(in the rows, 128 means zero)
Known rows, with every step that occurs
P J F: [170 141 112  80 121 129 142 103 147 126 173 146 110 100 138 130 115 116
 125  82 154 134 151 121 108 132 124 111 133 153  61 139 118 130 158 100
 104 151 107 118 110  82 112 136 124]
S P G F C: [149 157  91 110 128 119 104 112 147 109 173 161  52  75 106 151 104 157
  96 119  79 250  95 191 112 136 107 141 135 158  93 175 125 178 161 121
 116 154 162  15  91 180 131 100  98]
U P J F B: [159 114  89  88 151  75 160 130 168 146 162 140  90  89 153 154 142 129
 153 147 137 159 150 137 111 140 128 117 154 133  56 168 103 120 173 103
  74 141  97 103  30 103 122 139 156]
M S P: [132  93  98 115 102 117 134 138 136 109 163 148 113 102 118 140 108 127
 166  72 149 162  70 135  88 136 121  97 114 144 111 139 148 143 121  86
 107 175 199  66 118 150 146 151 107]
G F U: [132 127  78 113 151 122 143 132 145 145 136 157 148 136 115 152 113 165
 138 111 122 153  71 148 144 145  92 156 154 159  79 136 109 172 152 124
  76 161 152  79 144 142 143 121 124]
F H P E: [133 149 122 109 165  67 184 138 192 143 170 144 103  93 101 164 226  94
 150 106 170 117  88 128  90 106 132 119 170 139 128 165 125 124 143 128
 111 154 130 120  61 121 164 120 160]
L P H F C: [129 172 106  65 182  91 126 123 128  93 141 136  96  94 133 118 151 165
 149 115  83 191 112 180  85 119 162 168 136 177 111 183 121 141 168 147
 119 109 121  97  52  98 157 103 158]
V P E F L: [116 132  91 100 186  82 120 136 172 115 145 132 118 102  95 153 151 125
 133 122 186 212 142 161 129  84 157  91 151 145 142 164 155 129 155 143
  96 194 154  52  64 118 162 109 146]
C P G: [157 172  84 116  97  89 140 147 174 120 164 118 105  88  92 144 141 137
 140  78 116 160 114 134 122 144 107 105 138 158 129 161 157 135 139 105
 126 112 101  87  85 168 112 128 114]
M S P J F: [162 113 100  77  99 138 141  93 138 107 193 157  86  82 131 148 113 102
 151  51 154 169 110 130  88 143 114  87 109 148  59 149 132 129 143  80
  85 186 170  73 100  99 122 148 110]
L P: [112 142 118 102 140  86 122 133 131 125 128 108 131 108 124 126 108 149
 142 121 137 147 110 142  97 146 134 123 149 141 117 153 136 143 168 105
 121 133 125  93  60 134 135 129 131]
P G F U: [172 155  73 112 134 123 143 125 155 139 145 176 126 120 109 152 131 180
 128 104  95 198  88 154 149 138  97 141 143 173  91 164 113 180 168 130
  96 146 133  62 140 167 134 107 107]
P J: [160 140 129 118 121 110 161 121 126 131 159 161 130  96 138 117 110 137
 126  76 167 115 117 123  92 108 128 117 122 152  84 122 127 137 144  95
 128 146 101 133 121 106 127 149 135]
J F U P: [126 122  81  77 160 113 147 156 202 152 123 140 140 126 132 139 143 156
 119 147 120 162 100 152 157 180 115 121 160 136  81 183 107 142 155 123
  76 137 133 101  60 114 122 124 130]
M P: [ 99 175 126 128 130 108 128 138 141 121 151 119 126 104  94 150 113 145
 149 119 157 115  95 110  97 156 126 131 137 161  95 123 134 131 125 123
 124 147 124 113  82 132 130 123 127]
S M: [140  89 126 139 136 114 123 160 149 118 141 107 113 131 123 135  94 129
 158 121 135  90 107 116 120 143 117 104 140 121  75 115 108 130 134  91
 125 152 117 120 125 140 131 149 105]
L P B: [108 119  95 119 138  78 138 137 153 135 145  90 114  82 142 145 117 154
 170 159 138 137 108 144  87 132 124 120 161 137 116 145 107 135 183 105
 113 126 136  78  53 145 128 114 139]
U P W: [132 126 148 114 129  68 165 163 137 137 124 159 109 121 140 114 104 155
 101 106 146 113  89 121 127 147 136 105 138 134  72 166 138 118 160 115
 106 117 129 113  54  97 143 140 155]
V P H: [117 122 118 121 181  73 142 147 140 120 145 156 126 102 116 129 145 185
 150  90 122 123 124 134 116 117 166 133 144 172 123 165 139 118 124 159
 105 137 141  97  94 122 147 125 130]
W F H: [189 126 104 121 129  71 148 104 155 127 179 141  75 165  99 133 159  99
 151 116 131 123 109 103 133 131 133 141 173 177  50 126 140 149 127 136
 104 161 109 112 110 125 151 115 136]
L F: [168 119 106  97 138  97 127 116 137 106 136 140 123 129 140 118  92 137
 153  93 127 130 117 143 100 130 132 115 139 145  95 145 140 162 150 108
 109 157 155  97 113 123 123 135 125]
N P W: [133 110 147 114 114 105 140 150 119 107 143 166  93 116 128 122 112 133
 127  71 139 136 111 108 109 115 138 116 142 154  60 130 121 134 143 105
 109 136 151  96 101  78 153 135 110]
G F C P: [107 157  66 102 147 112 124 112 145 108 172 104  88 109  98 156 104 124
 125 110 114 189  85 168 134 161  79 155 155 159  90 142 148 156 147 105
  92 140 124  69  84 157 119 128 146]
N F J: [181 126  92 128 172 102 150 127 117 124 158 137 121 123  72 124 155 166
 116 126 145 121 113 156  83 147 144  90 130 162  60 129 145  93 149  91
 135 143  99  99  92 120 101 106 132]
W F L P S: [128 162  80 109 168  57 126  87 105 110 142 143  68 143 106 145 175 133
 147  77 107 187 125 131 128 122 133 131 130 161  87 136 154 167 194 143
  73 156 101  73  51  93 176 129 140]
L F V P: [142 115 102 110 163  43 111 137 137 102 119 138 134  94 143 107  99 163
 165  89 125 146 123 151 129 123 147 111 128 154  93 156 127 174 172 126
  69 188 147  29  43 121 140 119 136]
L F H P J: [178 143 134 104 163  49 179  92 134 124 162 166  86  98 134 131 165 107
 153  73 131  95  89 141  94 106 138 135 172 155  55 160 130 169 160 120
  99 180 121 109  39  80 121 132 162]
V P: [109 105 110 121 140  90 130 152 138 134 131 139 126  97 120 122 109 168
 128 121 147 140 115 142 106 116 150 127 144 154 112 146 133 141 139 122
 113 155 153  71  85 135 141 133 123]
W F L: [156 121  70 119 140  85 117 122 136 124 152 122  51 174 117 134 153 129
 144 126 165 168 124 124 131 116 110 134 143 145  74 122 148 149 148 142
  98 167 126  70 115  95 150 124 118]
E F L: [149 127  95 117 159  98 100 133 148 112 139 127 128 142 106 134 111 123
 149 108 163 180 124 143 148 110 154 106 164 148 103 143 154 160 145 128
 111 177 145  76 103 125 136 121 122]
E F M: [152 106 113 120 148 109 129 112 182  90 145 136 141 131 106 147 108 105
 142 118 117 161 133 140 126 124 160 108 168 155  96 140 123 148 156 117
 119 151 118 112  84 150 113 107 124]
U P J F: [154 140 111  77 140  99 156 118 159 142 161 148 107 102 152 130 129 124
  91 115 160 136 137 138 122 151 125 111 144 147  62 169 127 107 164  99
  96 141 100 114  35  88 110 140 142]
N F H: [174 123  80 127 153  84 154 134 156 133 170 152 111 147  94 132 179 117
 161 110 126 115 125 134 129 118 155 117 180 187  56 119 162 143 135 121
 125 147 110 116  93 147 119 111 154]
S P: [122 111 124 126 112 100 124 149 158 125 151 141 106  91 111 139 102 133
 136 102 140 136  90 139  91 136 126 119 147 129 109 136 127 144 124 112
 113 153 175  69 101 140 141 126 102]
N F H P B: [138  89  63 139 169  66 175 144 172 153 186 127  76 101 103 164 232 131
 184 163 131 105  94 151  91 119 142 137 197 171  64 141 124 129 165 134
 108 143 146  79  21 140 120  96 170]
U F: [161 130 103 103 138 107 113 122 129 110 168 140 110 133 126 122 118 133
 133 109 161 146 111 141  98 112 120 119 146 173  98 148 141 150 148 105
  85 151 150  73 131 140 153 112 127]
L F U P H: [156 136  94  94 214  64 167 141 184 122 115 174 142 133 144 129 152 186
 150 105  87 133  87 167 151 158 130 136 149 153 100 197 130 147 143 159
  75 129 131 122  67 115 132 132 150]
L F U P: [147 115  87  91 175  77 154 145 177 133 104 157 146 130 145 121 113 174
 131 134 113 151  77 176 141 162 116 124 150 134  92 178 124 170 158 122
  82 151 142  99  63 128 126 139 145]
P B: [134 103  87 137 122 103 153 151 162 137 158 122 116  96 141 142 115 146
 170 141 152 120 110 130  95 115 124 117 149 142 108 125 103 134 152 107
 117 133 144  99 120 149 126 125 129]
P E: [143 145 111 101 136 114 158 143 177 127 162 140 130  99 116 145 150 117
 135 101 179 141 126 129  86 111 121  99 116 136 145 140 134 111 140 104
 123 138 126 130 129 133 160 135 141]
G F: [137 127  97 115 136 111 127 116 116 129 159 144 119 138 117 148 101 136
 124 103 148 139 100 134 115 131 105 148 156 165  89 136 137 145 153 111
  94 157 150  79 125 145 137 120 125]
P H: [150 139 121 120 164  96 150 141 150 117 157 153 130 123 122 132 146 155
 159  75 127 109 120 116 116 126 147 129 139 165 118 150 138 119 120 141
 120 118 122 136 134 123 145 132 127]
H F V P B: [123  98  76 121 124  47 134 169 150 129 143 131 117  56 149 130 136 162
 190 138 147 144 106 149  93  81 150 142 143 169 101 144  80 141 183 134
  68 165 158  12  36 119 161  84 152]
N P E: [129 130 106  97 145 119 146 139 169 111 172 150 115  98 117 155 164 103
 127 102 179 166 131 131  81 100 118 108 134 150 131 137 129 107 129  95
 116 150 144 109 100 122 167 132 114]

Rows
[148 141  79 112 158  76 104 131 125 111 150 131  73 156 134 124 143 130
 147 115 175 167 115 149 123  73 113 115 151 157  99 139 154 166 153 123
  78 171 145  41 131 117 145 108 118]
U F L
[195 114  79 106 111  86 147  94 165  61 157 167  57  99 132 152 122 122
 177  70  72 213 107 169  91 106 126  79 113 145  99 170 147 177 166 101
 109 172 161  35  84 171  95 120  86]
L F M S P G
[136  86  77  91 113 124 136 106 182  83 168 135  71 117 125 170 132  88
 176  90 111 181 117 138 102 134 120  91 137 138  78 145 124 140 149  97
  83 174 166  55  88 133 101 119  87]
J F M S P
[139 102 101 109 160  92 175 175 158 154 117 177 120 136 114 120 160 186
 113 128 115 142  84 155 147 174 127 108 133 151  34 158 135 126 176 133
  90 114 127 109  49  96 136 129 178]
N F U P W
[140 154  76  86 147  97 123 116 169  88 150 102  90  99 119 126  97 126
 149 101  95 180 106 179 120 153 106 124 136 142  97 151 151 171 143 102
 105 140 128  94  75 136 104 141 149]
L F C P
[140 112 125 147 145 106 144 140 133 107 148 152 130 111 109 147 113 126
 161  54  91  89 109 109 126 130 140 101 114 141  82 114 108 147 148  90
 106 144  95 145 129 144 156 162 119]
P S M
[169 159 119 128 139  61 159 140 168 136 161 158  85  91 104 141 202 138
 143 105 110 142  90 135 116 109 150 124 176 165 107 185 128 164 151 131
 134 141 115  83  53 148 133 111 121]
F H P G
[170 146  95 104 113  57 118 163 139 112 133 164 117  61 129 111 145 176
 146  92 116 193 122 155 108  85 164 123 119 186 111 178 109 155 182 138
  95 159 128   5  40 131 165  87 124]
H F V P G
[145 160  92  89 134  75 153 144 158 104 172 133 111 107 103 150 173 116
 179  53 123 110 102 130 100 125 131 160 151 183 122 160 147  99 118 144
  90 109 126 110  86 102 149 112 150]
C P H F
[142  82  84  99  92 103 153 125 146  81 156 159  80 107 131 156 134  95
 184  82 122 174  78 156  63  80 134 125 128 154  95 136 123 141 149  98
  96 170 182  48  87 127 134 110 108]
H F M S P
[132 119  90 125 146  98 148 105 143 108 149 145 100 147 126 163 116 117
 135 119 119 142 111 140 120 106 109 149 169 157  77 124 123 150 168 114
  97 152 116  80 106 150 105 102 117]
G F M
[147 103  84  90 149 105 150  99 187  72 180 153  66 118 121 176 170 102
 194  59  85 160 125 131 111 132 135  99 138 153  88 163 129 118 133 133
  80 152 155  82  93 119 105 112  94]
J F M S P H
[122 168  92  99 127  95 163 146 200 123 175 105 121  85  92 166 164  91
 149  80 176 136 115 127  95 137  90  99 130 132 153 142 155  96 131 100
 102 126 111 125  93 140 145 134 153]
C P E
[ 89 194  99 139 163  94 162  76 124  90 159 175 102 113  83 202 139 111
 150  65  86 132 100 119 119 122 124 156 141 189  69 110 127 156 169 133
  77 154  93 102  66 148 127 104 134]
G F M P S
[130 119 116  91 168 108 128 124 177 116 160 139 152  79  87 150 128 125
 119 121 168 190 138 151 102 128 165  93 142 160 144 173 144 110 151 127
 101 175 161  82  65 140 169 113 156]
V P E F
[110 159 141 148 183  94 128 149 155  98 163 105  98 118  87 170 135 144
 187 103 117  60 104  93 121 172 126 125 139 151  73 123 117 101 106 146
 118 139  92 147  89 124 131 128 120]
S M P H
[170 154 112 107 154  61 137 154 146 102 152 164 139 105 138 120 166 140
 186  51 127 117 113 123 112 105 156 146 125 183 105 155 111 127 151 153
  84 135 117  92  92  97 175 100 147]
P H F V
[163 201 127 151 166  90 122 106 108 103 170 108  65 100  50 185 117 160
 122 137 111 121  77 128 112 176  95 106 138 156  35 140 106 102 148  99
 119 173  62  63  71 149  96  84  86]
S M P G F J
[118 166  94 121 126  89 164 125 151 112 161 151 139  87  89 153 140 112
 157  22 107 120 101 118 123 138 128 115 121 165 126 131 153 143 136 103
  89 118 105 132  95 145 149 153 146]
C P S
[115 121  79 108 173  93 158 143 155 158 126 159 145 139 126 153 126 174
 105 144 127 163  60 162 157 165  87 156 166 152  84 172 120 152 161 124
  69 151 145  75  68 149 143 122 141]
G F U P
[109 118  96 128 162  58 112 135 117 125 139 140 131 101 122 138 108 162
 138  98 140 155 100 141 140 129 118 145 148 169  86 148 125 159 174 130
  55 187 146   7  54 145 157 107 136]
G F V P
[125 148 131 115  97  82 156 154 150 120 148 124  97 107 103 133 108 118
 150  52 133 104  93 105 127 154 108 108 136 137  79 133 146 124 140 111
  97 113 123 112  92  95 131 141 149]
C P W
[120 190 112 121 164  78 160  75 148  69 138 170 105 102 104 170 129 113
 175  55  68 123 120 128 100 117 151 126 123 171  79 118 132 172 167 129
  89 150  92 126  54 127 109 118 140]
L F M P S
[140 159  65  79 143 118 142 107 206 103 198  97  56 104  85 161 177  93
 124 129 144 213 124 152 100 172  76 122 109 145 110 146 147 110 146 121
  99 131 100 112  79 127 159 130 169]
W F C P E
[153 125  76  87 119 110 133 104 134 107 177 148  51 103 140 153 135 102
 166  58 170 191 115 140 113 104 104  81 118 136  59 138 146 150 145  99
  79 203 164  41 101  76 118 144  99]
M S P J F L
[125 134  47 105 154 124 127 140 170 108 171 105  95 106  84 134 155 139
 135 125 110 186 120 179 117 167 113 122 134 167  80 132 167 133 147 106
 125 117 109  97  58 149 105 134 165]
N F C P
[159 127 120 105 167  49 153 115 150 121 147 146  93 121 122 136 166 113
 168 101 115 102  83 143 105 122 145 139 189 149  82 172 132 175 149 130
  93 172 152  88  42 109 129 121 144]
L F H P
[186 150  82  90 156  78 156 142 185 130 112 173 128 110 138 122 131 192
 117 127  82 194  93 182 148 151 121 107 140 150 104 208 128 176 171 126
 101 138 125  80  57 155 117 126 128]
L F U P G
[137 173 135 122 146  98 109 125 160 100 171  95  96  81 113 162 118 103
 177  95 147  88 135  89 136 184 100  98 121 137   8 109  81 122 161 104
  80 186  52 102  35  85 112 124 123]
S M P J F V
[119 143 157 101 122  76 138 138 114 122 117 128 107 109 130 114  96 151
 135  88 123 129 104 121 105 148 136 107 135 134  77 152 131 142 184 115
 111 120 127  99  66  87 147 130 148]
L P W
[171 145 100  94 130  90 141 120 182 129 166 134 104 135 115 140 145  91
 159  98 120 118 136 112 146 126 148 116 191 166  62 143 127 155 131 121
 103 156 115 109 109 119 117 107 119]
J F H
[167 115 151 119 145  61 154 108  96 120 146 152  49 117  78 119 117 178
  94 118 131 130  97 122 101 154 145 105 116 154  21 150 122  97 163 135
  87 161 113  60  73  49 149 100 133]
V P W F J
[107 139  99 143 152 100 135 110 195  93 168 101 111  89  92 192 119 110
 186 170 126 147 119 131 107 142 146 120 177 160  79 122 102 131 161 137
 112 153 113  97  35 162  96  79 139]
E F M P B
[113 143  93 108 175  64 135 131 153 126 156 145 129  84 114 163 148 136
 133  97 174 172 115 142 118 111 106 122 124 157 119 155 125 127 181 129
  53 189 140  26  56 141 177 100 156]
G F V P E
[130 137  77 103 157  62 103 111 122 123 138  94  51 162 119 134 153 136
 146 142 150 186 118 139 122 134 110 133 155 141  81 142 151 151 181 142
  94 165 117  50  45  86 150 119 127]
W F L P
[131 159  73  91 149 109 107 121 162  90 179 101  74 104 108 128 130 121
 132 115 128 195  99 174 114 143  95 126 139 169  99 155 151 156 144 102
  81 135 124  65  92 153 135 120 148]
U F C P
[157 136 109 123 160  60 173  86 139 125 183 182  75 124  82 159 225 103
 148  60  94 119  85 109 116 131 153 153 158 189  65 155 131 158 157 150
  71 159 118 116  45 101 185 127 158]
W F H P S
[184 107  96 118 109 116 126 102 181  66 172 160  98  93  93 162 125 108
 157  83  89 239 108 159 111 124 155  70 130 164 108 176 144 155 157 104
 118 172 162  45  72 192 114 105  91]
E F M S P G
[121  88  82 131 128 108 140 151 157 122 171 132  99  90 138 151 131 134
 162 143 150 146 117 133  93  98 121 131 165 153  95 122  99 129 138  98
 111 144 162  79  92 138 133 120 103]
N P B
[128  96  74 128 169  65 117 161 138 124 139 139 134  98 108 119 157 176
 151 115 133 152 135 153 121 135 152 107 129 178  75 137 146 135 174 128
  88 166 130  35  28 140 141 109 154]
N F V P
[163 125 122 121 146  91  97 140 163 105 146 132 183 107 108 122 101 124
 155  84 144 158 120 126 148 154 156  97 141 163  96 148 125 156 157 114
  92 174 128  82  74 149 157 114 139]
E F V
[156 111 110 116 148  64 152 109 155 137 178 134  58 143  95 147 205 106
 144 130 134 119  81 117 111 146 129 158 185 164  60 157 128 142 144 147
  91 168 133  89  45 100 162 113 145]
W F H P
[150 149 107  80 174 149 122 117 194  95 170 135 137  88  98 142 124 112
 115 127 152 231 138 170 108 139 149  95 123 150 131 162 129 133 151 112
 132 152 132 125 103 151 163 124 163]
P E F C
[146 149 125 119 164  65 178  89 114 144 185 172  84 107 115 161 177 106
 131  86 149 106  71 131 111 107 113 168 188 174  48 151 125 151 163 123
  84 179 119  87  47  98 137 117 157]
G F H P J
[118 193 141 125 128 109 152 116 126 126 167 144 115  81 109 145 112 137
 137  90 175 108 106 108  87 142 121 126 120 167  72 114 132 125 134 113
 128 153  91 131  76 100 119 137 140]
M P J
[136 102 100 129 152  86 168 123 168  75 166 165  89 117 120 164 159 124
 196  56  97 145  93 135 100 113 138 108 123 152 110 146 139 125 126 130
 101 146 151  94 108 145 123 130 105]
F M S P H
[129 195 125  87 126 130 136  96 142 121 178 127  97  86 109 157 117 117
 135  92 159 124 136 106  97 163 120 122 134 167  45 129 120 119 147 116
 106 160  95 119  63  75 105 120 129]
M P J F
[163 122  89  97 150 109 141 133 169 120 113 154 150 126 134 122 102 164
 163 100 105 146  92 158 129 143 117 124 141 140  87 148 114 191 148 125
  92 159 151 106 137 122 127 135 128]
L F U
[142 116  63 113 220  87 175 167 185 144 139 174 141 138 108 138 208 197
 137 125 101 140  99 167 147 169 136 129 146 177  81 176 146 108 145 161
  95 109 116 130  51 130 134 122 169]
N F U P H
